Known rows, with every step that occurs:
dakot kodi beso tipupez tomedo susak zitu: [-1.82  2.35  3.16  2.64 -3.41 -0.33 -3.28 -4.80  0.90 -1.98  1.02  0.75
 -5.01  0.83  0.81 -1.39 -1.49 -0.17 -1.38 -2.02]
susak zitu: [-2.29 -1.61 -2.75 -0.56 -2.16 -0.12 -0.24 -2.27  1.89  1.68 -5.05 -2.43
 -1.28  1.42  0.67  1.50 -3.78  4.05 -1.13  2.74]
ralis tomedo: [-3.68 -1.47 -0.39 -0.72  2.06  0.53  0.80  1.90 -2.50  3.38 -6.53  0.37
  6.42 -1.30 -1.93  5.23 -0.41  3.69  2.59 -0.12]
dakot kodi beso tipupez tomedo ralis: [ 1.26  0.14  0.65  3.69 -3.71  2.63  0.00  1.38  0.29 -3.96  3.45 -0.28
 -1.66 -2.32 -0.10 -2.39 -1.27 -0.65  1.58 -1.80]
zarur dakot kodi zitu: [-2.77 -0.37 -2.06  0.20  0.73 -1.12  3.23  2.79 -1.54 -2.73  3.18 -1.27
  2.05  1.76 -0.44  2.83 -0.61 -0.92 -2.65 -1.62]
dakot kodi beso tipupez tomedo susak: [ 2.24  3.42  4.84  5.20 -1.36  0.06  0.54 -4.06  0.21 -1.16  2.80  1.36
 -0.82 -0.41  0.33  0.83  0.32 -2.04  1.16 -1.70]
beso tipupez: [ 4.45  0.66 -1.15  1.02  1.54  0.83  0.44 -1.06  2.18  3.79 -2.23 -1.40
  2.36  1.68  1.58  0.54 -2.38 -2.66  1.93  5.63]
zitu susak tomedo: [ 1.49 -0.90 -1.47 -0.82  0.86 -0.29  0.42 -1.14 -2.84  2.51 -3.12 -0.84
 -1.83  0.23  4.63  5.67  1.04  1.61 -1.44  3.88]
kodi zitu susak: [-0.03  0.07 -2.85 -2.05  2.11 -1.32  3.25  2.67 -1.13 -1.97 -0.50 -0.17
  1.54 -2.86  1.21  2.97  0.52 -0.95 -1.77  0.41]
ralis zitu susak tomedo: [-0.33 -1.87 -3.46 -1.96  1.98  0.88 -2.61  0.07 -2.90  1.99 -1.59 -0.65
 -2.39  0.16  4.55  5.58  0.82  1.53 -3.94  2.01]
tomedo ralis zitu: [ 0.16 -3.71 -7.03 -0.53  0.64  3.25  0.76  3.43  2.42 -0.70  0.55 -0.25
  3.03 -2.30 -0.57  1.17 -2.66  3.54 -3.23 -0.98]
zarur dakot kodi beso: [-0.67 -2.46  2.95  1.83 -1.88 -1.52  1.13  0.19 -1.66 -4.48 -0.05 -1.85
  1.76  4.86 -0.55  1.60  0.99  0.94 -0.58 -0.25]
susak zitu kodi beso: [-2.57 -2.02  2.44 -3.60 -0.19 -1.50 -2.53 -1.16  0.01 -0.29 -2.23 -1.94
 -2.13  3.15 -2.94 -4.05  0.68  0.67  1.11  0.14]
kodi beso: [ 0.68 -4.00  2.14 -0.87 -0.70  1.13  1.07 -1.66 -1.12 -0.99 -3.67 -3.84
  0.45  2.26 -2.53  0.43 -1.13  1.98  1.23  1.48]
dakot kodi zitu susak tomedo ralis: [ 0.75 -1.77 -3.82 -1.17  0.25  0.70  1.43  2.98 -1.70 -2.60  3.02  1.79
 -1.52 -3.30  2.41  0.83  1.12  0.91 -2.50 -1.72]
zarur dakot kodi: [-0.43  0.20 -0.66  4.80 -1.48 -3.18  3.53  1.17  0.46 -1.86  0.31 -0.04
  4.99  4.14  2.42  5.62  0.38  1.59 -0.88  1.75]
susak tomedo ralis zitu kodi beso tipupez: [ 2.55 -1.10  0.09 -3.82  2.78  1.94 -5.06  1.34  0.00  1.46  2.79  0.17
 -2.28  1.94 -0.20 -6.17  0.93 -4.74 -0.20  0.76]
tipupez tomedo ralis: [ 0.89 -0.64 -2.62  3.40 -4.31  2.53  5.27  1.77  0.96 -1.57  0.36 -1.10
  0.53 -4.61 -0.58  1.56 -2.60  4.05  1.34 -0.57]
tipupez tomedo: [-1.76  0.81  0.46  4.34 -3.66  1.78  2.25 -1.45 -1.14  1.06 -2.20 -3.94
 -1.25 -1.28  0.09  5.34 -2.65  3.14  2.07  1.63]
tipupez tomedo susak zitu kodi beso: [-2.54  0.53  4.35 -1.40 -1.68 -1.37 -1.56 -2.58 -0.30 -1.12 -0.05 -0.46
 -3.51  1.17 -2.99 -3.71  1.15  0.27  0.92 -2.29]
ralis tomedo susak zitu kodi beso: [-3.59 -0.58  3.94 -3.97  1.44 -1.99 -2.26 -0.77 -0.99  0.08 -2.19  1.71
  0.42  1.14 -3.89 -3.67  2.32  0.56  1.23 -3.13]
dakot kodi beso: [-1.40 -3.48  3.36  1.36 -0.56 -0.24 -2.25 -1.91 -1.45 -3.11 -1.38 -2.80
  0.06  3.76 -1.74  1.04  0.27  1.20  1.16 -0.41]

Rows:
[-2.48 -2.12  0.86 -2.04 -0.25  1.42 -2.39  2.18 -0.73 -2.41  2.42 -1.23
 -1.52 -0.31 -3.58 -3.71  1.14  0.24  0.12 -3.48]	tipupez tomedo ralis zitu kodi beso
[-0.27 -1.06 -2.18 -3.34  2.09  0.48  0.27  0.16 -4.15  1.43 -0.81 -1.29
 -3.50 -0.80  3.09  4.12  0.82 -0.09 -2.74  1.51]	kodi zitu susak tomedo
[ 2.93  4.36  4.44  2.76 -0.12 -0.54  1.79 -3.21  0.74  0.99  2.56  1.84
 -0.33 -0.99 -0.76 -1.30  1.06 -2.96  2.09 -1.08]	zitu kodi beso tipupez tomedo susak
[-3.01  0.67 -0.56 -0.88 -0.17 -0.91  0.65 -2.12  0.84  2.02 -4.67  2.78
  2.05 -1.32 -0.61  1.85 -1.51  4.16 -1.26 -1.72]	ralis tomedo susak zitu
[ 0.28  1.94  3.76 -3.15  2.90 -1.02 -4.11 -0.65  0.25  2.04 -0.56  2.67
  0.74  1.55 -1.65 -5.70  1.49 -4.55  1.77 -0.53]	ralis tomedo susak zitu kodi beso tipupez
[ 2.03  1.02  0.40  1.31 -2.54  1.97  1.29  2.40  0.99 -1.68  3.15  0.07
 -1.08 -2.96 -1.23 -4.59 -0.39 -1.57  2.52 -1.09]	zitu kodi beso tipupez tomedo ralis
[-3.51  2.50  0.29 -2.23  2.43 -3.69 -0.43 -0.35  1.74  3.77 -2.30  3.91
  2.81 -0.33 -1.65 -1.19  1.82  1.09  1.14 -1.49]	ralis tomedo susak zitu kodi
[-2.03  2.49  3.65  0.87 -2.99  1.16 -4.33 -1.64 -0.89  0.21  0.69 -2.55
 -5.79  1.02 -0.22 -3.22 -1.17 -2.75  2.06  0.47]	susak zitu kodi beso tipupez tomedo
[-1.73  0.53 -1.83 -0.25  2.30 -2.39  0.66  2.56 -1.42 -3.72  1.37  0.72
  1.30 -1.62  1.92  3.40  1.63 -1.50 -1.77 -1.10]	dakot kodi zitu susak
[ 2.91  1.80  3.04 -2.11  1.79 -1.26 -2.61 -2.20  1.99  1.57  0.62  1.26
 -1.06  2.70 -0.73 -6.26  0.65 -4.94  1.10  1.35]	tomedo susak zitu kodi beso tipupez
[-0.89  4.91  1.02  0.18  0.20 -2.78 -1.15 -2.16  2.93  3.13  1.13  2.33
 -1.54  0.07  0.27 -3.00  0.61 -1.95  1.09  0.35]	beso tipupez tomedo susak zitu kodi
[ 1.22 -1.39 -5.96 -0.45  1.09  0.00  1.57  4.60  1.65 -3.20  0.53  2.36
  3.57 -3.97  2.79  2.62  0.58  1.78 -3.77 -0.52]	tomedo ralis zitu susak
[ 3.13  0.34  2.69 -1.86  2.43 -0.28 -2.50 -0.46  0.95  2.14 -0.26 -1.04
  0.44  3.29 -1.06 -4.66  0.72 -5.03  2.97  3.26]	zitu kodi beso tipupez
[ 2.88  0.14  2.63  1.57 -0.17 -0.64 -1.39  0.05  0.04 -1.79  1.20 -0.91
  1.20  5.07  1.25 -1.62  0.14 -4.24  0.27  2.45]	zarur dakot kodi beso tipupez
[ 3.04 -3.24 -4.12 -0.45 -1.06  2.45  3.80  0.72 -0.13  1.72 -0.95 -0.51
 -0.18 -1.99  1.07  1.25 -1.56  3.88 -0.51  1.56]	susak tomedo ralis
[-0.77  1.60 -3.45 -0.66  1.79  0.66 -2.41  3.90  2.42  1.63  4.07  1.42
  0.93 -1.72 -0.65 -3.01  0.53 -2.10  0.21 -1.10]	beso tipupez tomedo ralis zitu kodi
[-1.14 -1.34 -4.75 -3.08  3.22  0.37 -1.80  3.21  1.14  2.96  2.30  1.07
  0.95 -0.51 -0.52 -1.32  1.29  0.75 -1.14 -0.71]	susak tomedo ralis zitu kodi
[ 3.50 -1.91 -4.07 -0.70 -0.71  0.76  3.71  2.21 -0.45 -0.38 -0.46  1.47
  0.10 -3.43  3.17  1.68  0.46  2.82 -1.46  1.32]	zitu susak tomedo ralis
[ 1.87  2.78  1.46  4.96 -1.92  0.13  5.71 -3.78  0.78  1.23 -0.31  0.56
  1.34 -2.68 -0.11  4.69 -1.14  2.52  0.82 -0.58]	tipupez tomedo susak
[ 1.53  3.69  2.88  1.80  0.73  0.50 -0.65 -2.19  0.80  0.56  3.83  1.92
 -0.83 -1.02 -0.78 -1.46  0.87 -3.05  0.00 -2.49]	ralis zitu kodi beso tipupez tomedo susak
